Each row was made from one small tree. Brackets hold a mark, then the marks that hang from it, in alphabetical order. Every link used is in the known rows. Write each row's tree.
Known rows:
{nasog gegi rapas {zevis fozug}}: -222 42 11 106 2 -243 263 142 211 82 0 -341 89 320 -279 413 -149 -83 -97
 -107 -166 191 -462 211 108 -246 229 195 106 298 -140 442 -222 -124
{talemi {fozug {zevis nasog}} gegi}: 105 103 -81 -120 -98 74 -173 -294 -69 -288 140 -375 220 -186 -85 135 8
 -509 8 49 -96 -180 -283 138 344 -98 -106 -371 53 105 52 -103 85 -53
{nasog rapas {zevis buge fozug mokemok}}: -227 383 -124 294 -143 -139 148 140 -16 -123 32 -427 260 266 -339 499
 -92 -91 44 -233 -262 166 -332 244 22 -173 321 90 22 475 -11 261 -273
 -75
{nasog {rapas {zevis buge fozug}}}: -53 186 -70 227 53 -103 167 -12 69 -49 117 -310 153 178 -224 94 -127 -61
 171 -121 -271 240 -420 161 91 -279 97 -34 57 358 -30 68 -181 -151
{sover {fozug mokemok {nasog rapas}}}: -9 69 -206 -178 -223 255 -63 -167 -120 154 -135 -181 -91 144 -42 211 43
 -157 75 41 -389 79 -87 29 295 -97 249 345 138 115 -104 157 37 -51
{rapas {zevis mokemok}}: 188 39 -106 152 -154 -49 50 -57 107 -193 -72 -16 56 -67 -104 -139 -78 93
 145 32 20 57 -127 92 102 -120 67 48 -160 143 33 59 -19 -146
{mokemok {fozug nasog}}: -13 40 -10 -65 -78 167 183 -187 -9 142 22 -250 88 -165 -109 61 10 13 -42
 -65 -111 58 11 219 86 35 192 63 209 -31 131 60 -7 -246
{nasog {gegi mokemok sover} rapas}: -5 70 204 -54 -239 -141 115 39 -11 218 -53 -119 -39 238 -298 266 -345 84
 78 215 -197 269 -411 118 12 -219 69 92 95 64 -142 543 -281 -44
{sover {fozug zevis}}: -7 11 -140 136 -101 106 -56 20 65 -51 -141 -63 -159 239 -72 147 -125
 -145 59 140 -269 -76 -149 -54 198 -157 -37 113 186 13 12 120 115 92
{talemi {fozug gegi {zevis nasog}}}: 124 -33 -75 -16 -31 140 -117 -273 -111 -310 12 -419 131 -13 -112 152 102
 -347 -39 71 -125 36 -348 139 315 -102 -113 -190 104 98 123 -79 92 -194
{rapas {zevis fozug mokemok}}: 79 168 -110 180 -91 28 132 -53 155 -261 -35 -52 134 -28 -269 -20 -19 -34
 153 1 29 104 -204 116 147 -198 106 53 -87 159 79 110 -42 -149
{sover {fozug gegi nasog}}: 34 -139 -109 -174 -234 324 57 -94 -49 35 -244 -309 -92 135 -26 63 3 -223
 -68 90 -221 51 -211 -4 211 -76 206 260 180 43 -42 149 184 -47
{mokemok {fozug {nasog gegi rapas}} {zevis buge sover}}: -35 306 89 74 -150 16 461 -180 124 70 -35 -707 147 70 -175 25 -309 -72
 -111 31 -255 324 -213 470 280 -40 482 205 356 333 -132 380 -230 -282
{buge {zevis fozug sover}}: -156 183 -54 10 -56 -58 40 131 31 -104 80 -203 114 374 -87 244 -24 -175
 11 -65 6 122 -165 -36 222 -41 3 16 187 179 -116 -88 -36 67
{fozug gegi}: 91 -215 158 -95 -22 139 63 -69 38 -90 -180 -194 22 -48 65 29 -60 -139
 -67 72 6 77 -280 -21 77 -4 100 93 -36 86 24 91 68 -155
{rapas {nasog {gegi sover}} {zevis buge fozug mokemok}}: 75 190 5 -92 -295 29 383 112 -48 -236 -19 -411 147 -94 -341 -163 45 -6
 332 329 198 68 -309 305 158 -497 294 44 86 203 46 160 -80 -164
{sover {fozug {gegi mokemok}}}: 60 -39 -18 -40 -267 254 29 -57 -22 42 -318 -58 -134 287 -214 207 -176
 -135 23 164 -248 -34 -258 -87 128 -55 83 190 104 10 -39 288 75 68
{sover {fozug gegi mokemok {nasog rapas} {zevis buge}}}: 39 -34 -116 -64 -234 290 -32 -190 -29 -19 -251 -569 1 64 88 295 -42 -358
 94 145 -435 152 -418 94 410 -257 276 380 189 315 -52 191 81 -208
{sover {fozug gegi nasog {zevis buge mokemok}}}: 33 14 -126 18 -298 281 13 -52 -29 -149 -264 -540 30 62 48 162 -47 -300
 40 153 -248 64 -281 87 281 -215 231 250 168 198 19 160 154 -75
{talemi gegi}: 42 -18 102 -172 -79 35 -11 -68 64 -39 -1 -95 110 -203 71 1 -137 -262 -5
 30 34 -163 -132 -15 86 -1 76 -114 -78 66 -56 44 42 31
{sover {fozug {zevis mokemok {nasog rapas}}}}: -15 192 -198 75 -236 143 -129 39 -92 -124 -144 -192 -25 286 -103 189
 -110 -79 82 83 -370 16 -122 12 253 -135 48 90 109 132 2 97 43 81
{gegi {mokemok fozug {zevis buge nasog sover}}}: 58 381 38 76 -436 47 152 -137 -44 65 -141 -305 161 154 -417 168 -293 99
 -2 104 -233 146 -97 300 85 64 140 65 179 214 -48 328 -268 -121
{talemi {fozug {mokemok {zevis nasog}} sover} gegi}: 195 158 -62 -254 -150 225 -84 -419 -119 -209 -2 -261 150 -146 -13 72 42
 -524 16 154 -87 -110 -234 191 464 38 274 -86 -80 168 -119 217 99 -217
{nasog {rapas {zevis buge mokemok}}}: 35 205 -77 220 -63 -134 86 0 -4 -78 56 -272 145 127 -124 44 -174 48 196
 -84 -252 203 -298 154 68 -206 134 -26 -79 362 -44 69 -191 -124
{sover {fozug {gegi mokemok} {nasog rapas} zevis}}: 56 -123 -104 -27 -339 191 -85 -71 -2 34 -225 -436 -25 218 -117 279 -192
 -225 37 190 -413 116 -403 51 261 -243 28 274 184 211 6 273 49 -146
{nasog {rapas {zevis fozug}}}: -15 84 -62 162 59 -104 100 -21 101 -43 111 -173 98 185 -247 82 -144 -19
 132 -90 -263 225 -379 105 112 -234 19 -5 16 282 -4 92 -165 -178
{mokemok {fozug gegi sover}}: 72 -60 172 -11 28 266 257 -123 -8 23 -171 -152 23 17 2 28 -101 -90 -49
 99 -114 81 -292 128 145 64 329 86 53 3 97 302 67 -352
{fozug gegi {mokemok zevis} nasog sover}: 243 -282 36 -346 -268 358 37 -285 -11 -54 -325 -535 74 -212 357 -74 91
 -296 -96 305 -59 315 -290 240 435 -9 559 623 -102 341 -140 453 161 -662
{zevis buge fozug}: -231 390 -30 176 70 116 251 26 10 -115 68 -336 233 43 -185 188 121 -255
 91 -109 -2 107 -188 145 14 -201 211 -61 190 173 20 22 -66 58
{nasog {gegi mokemok sover} {rapas {zevis buge fozug}}}: -4 187 124 125 -241 -139 303 0 115 101 -31 -315 69 239 -446 227 -330 -7
 184 175 -213 369 -667 245 77 -424 150 81 163 233 -138 557 -306 -140

Which tree is each row?
33 9 -24 -146 -301 41 171 172 -229 -90 -88 -386 111 -8 -120 24 65 41 107
 193 60 -133 -91 237 45 -139 306 93 -9 234 89 80 -29 -226 -> {rapas {nasog {zevis buge {mokemok {fozug gegi sover}}}}}
-118 337 10 66 -191 18 311 -24 80 -140 -22 -648 204 156 -295 87 -163 -85
 -20 17 -151 349 -270 375 171 -165 315 102 295 383 -144 314 -147 -111 -> {mokemok {zevis buge fozug {nasog {gegi sover} rapas}}}
4 385 127 133 -205 219 268 -89 -131 -174 -169 -357 197 -124 -135 191
 -121 -56 123 25 -55 93 -164 216 36 -17 452 -2 56 134 115 206 -86 -76 -> {zevis buge {mokemok {fozug {gegi sover}}}}
95 96 -195 -199 -76 186 -124 -422 -203 -56 98 -239 85 -180 -100 173 309
 -298 34 2 -81 14 -22 174 307 -33 87 15 73 7 33 -52 42 -189 -> {talemi {fozug mokemok nasog}}
-57 538 -147 -30 -330 148 18 50 -340 -216 -64 -469 350 -37 28 11 166 33
 87 -126 -57 120 90 226 42 9 327 -99 -64 261 -47 -140 -76 71 -> {zevis buge mokemok nasog}
131 151 108 112 -555 -8 80 -67 -7 20 -150 -146 -47 77 -481 195 -369 89
 74 316 -96 190 -238 201 -89 -77 40 129 219 97 -29 544 -189 -66 -> {gegi {mokemok {zevis buge}} sover}
209 -46 -98 -36 -188 127 103 -158 69 -105 -190 -152 -81 114 -54 -163 -43
 -158 -2 122 -200 173 -407 48 364 -132 190 239 29 175 -120 121 -7 -211 -> {rapas {zevis {sover {fozug gegi mokemok nasog}}}}
-94 220 9 -102 -139 254 67 -45 -66 -232 -67 -422 321 -56 -188 279 58
 -248 32 -20 -46 257 -206 143 198 -141 326 185 -48 245 117 198 -64 -200 -> {zevis {fozug gegi {nasog rapas}} mokemok}
120 35 113 -106 -333 -26 -33 -116 139 10 -89 -125 134 -139 -163 119 -349
 -174 26 154 -5 -137 -134 73 60 -4 12 -15 -73 165 -83 291 -67 -13 -> {talemi {gegi {mokemok zevis}}}
-50 435 31 66 -261 166 286 -74 -140 -58 -81 -444 224 -178 -95 138 -26
 -19 113 9 -13 122 -37 310 49 -74 480 43 115 104 54 210 -98 -72 -> {zevis buge {mokemok {fozug {nasog {gegi sover}}}}}
1 -157 12 -58 -164 -97 -21 -3 80 24 63 -576 70 -95 105 100 -107 -137 -10
 189 -166 308 -368 243 228 -353 26 187 206 186 -15 226 -57 -305 -> {fozug {nasog {gegi sover} rapas} zevis}
-42 286 83 127 -112 -188 281 29 124 99 -21 -334 152 333 -320 179 -286
 -62 132 81 -228 324 -579 211 173 -373 151 74 51 325 -222 423 -355 -95 -> {nasog {gegi mokemok} {rapas {zevis buge fozug sover}}}
-12 286 46 87 -192 76 429 -174 124 -4 -106 -608 174 -16 -215 4 -223 77
 -50 -12 -141 167 -65 459 163 23 381 79 322 244 -50 262 -90 -210 -> {mokemok fozug {zevis buge {nasog gegi}}}
70 -1 43 -1 -151 111 379 -173 185 89 -113 -450 43 -43 -56 -97 -202 5
 -121 169 -63 192 -69 417 239 13 430 309 220 135 -44 518 30 -446 -> {mokemok {fozug {nasog gegi} sover} zevis}
-27 210 -59 -3 -214 -106 -77 144 -77 -146 -13 -142 101 297 53 176 -98
 -20 52 -12 31 62 7 -50 190 62 52 34 -15 188 -140 -88 -51 100 -> {buge {zevis mokemok sover}}
28 392 -84 -123 -285 260 23 -27 -308 -138 -106 -194 236 12 -47 -2 90 124
 12 -23 -121 103 108 214 161 151 355 -14 -92 71 68 76 -27 -162 -> {zevis {mokemok {fozug sover}} nasog}
153 357 -58 66 -286 131 235 -106 -100 -270 -146 -434 234 35 -113 -172
 -36 -19 45 -28 -171 242 -350 263 277 -64 366 -18 -8 313 -44 4 -140 -211 -> {rapas {zevis buge {mokemok {fozug gegi}} nasog sover}}
-235 737 -63 -129 -99 230 117 -51 -333 -157 39 -556 366 274 -143 227 216
 -328 14 -151 -390 423 -369 226 392 -106 456 26 165 439 -193 -39 -323
 -47 -> {zevis buge {fozug mokemok} {nasog rapas} sover}
-31 144 54 239 28 50 178 -116 98 -22 4 -282 102 -99 -94 171 -147 -47 71
 8 -163 4 -163 213 103 -92 94 -52 225 72 173 67 -47 -187 -> {mokemok {fozug {zevis buge}}}
-30 167 -180 -92 -333 -42 -136 117 -148 -130 2 -319 218 187 49 170 25
 103 93 -112 22 54 109 51 127 58 14 -17 -6 230 -82 -220 49 40 -> {buge {zevis mokemok nasog}}
3 89 -225 -20 -247 244 -69 -156 -32 11 -167 -376 -35 9 79 206 71 -275
 112 131 -313 25 -144 95 338 -219 205 327 214 164 -46 105 109 -78 -> {sover {fozug mokemok nasog {zevis buge}}}
193 -57 -69 -113 -288 151 -19 -366 -177 -88 24 -439 82 9 -387 197 0 -271
 19 117 -215 216 -503 222 221 -165 5 -55 155 113 75 196 -40 -305 -> {talemi {fozug {gegi mokemok sover} {nasog {rapas zevis}}}}
-34 105 -112 -58 -188 -11 -58 59 -43 -6 -70 -128 -56 420 39 216 -84 -122
 44 18 -138 38 -108 -100 294 21 49 138 153 153 -208 -55 19 111 -> {buge {zevis {sover {fozug mokemok}}}}
177 -44 -24 -173 -316 22 324 19 -54 -33 -90 -363 -66 -49 -174 -251 13 30
 304 380 48 5 -346 243 197 -455 239 127 156 166 -72 124 -7 -180 -> {rapas {nasog {gegi {sover {fozug mokemok}}}} {zevis buge}}
-185 602 -52 197 -54 208 212 116 -150 -274 -41 -280 316 90 -85 167 139
 -245 157 7 51 131 -116 175 81 -161 474 11 -59 217 15 238 -48 -8 -> {zevis buge {fozug sover} mokemok}
89 89 138 -129 -263 91 28 -120 24 93 -79 -50 148 -120 -125 146 -271 -194
 46 132 -60 -163 -194 69 71 17 112 -79 -72 53 -18 300 -48 -85 -> {talemi {gegi {mokemok {fozug sover}}}}
24 11 98 -213 -233 -46 161 115 -105 100 -16 -304 78 -55 -155 3 -44 83
 211 349 104 -127 -47 209 50 -301 26 13 104 66 45 89 -97 -102 -> {rapas {nasog {gegi {mokemok {fozug {zevis buge}}}}}}
15 81 -50 -183 -359 36 113 211 -262 -139 -130 -349 36 149 -161 31 44 -44
 58 209 -12 -125 -122 139 122 -141 274 120 30 242 -11 29 -78 -43 -> {rapas {nasog {zevis buge mokemok {sover {fozug gegi}}}}}
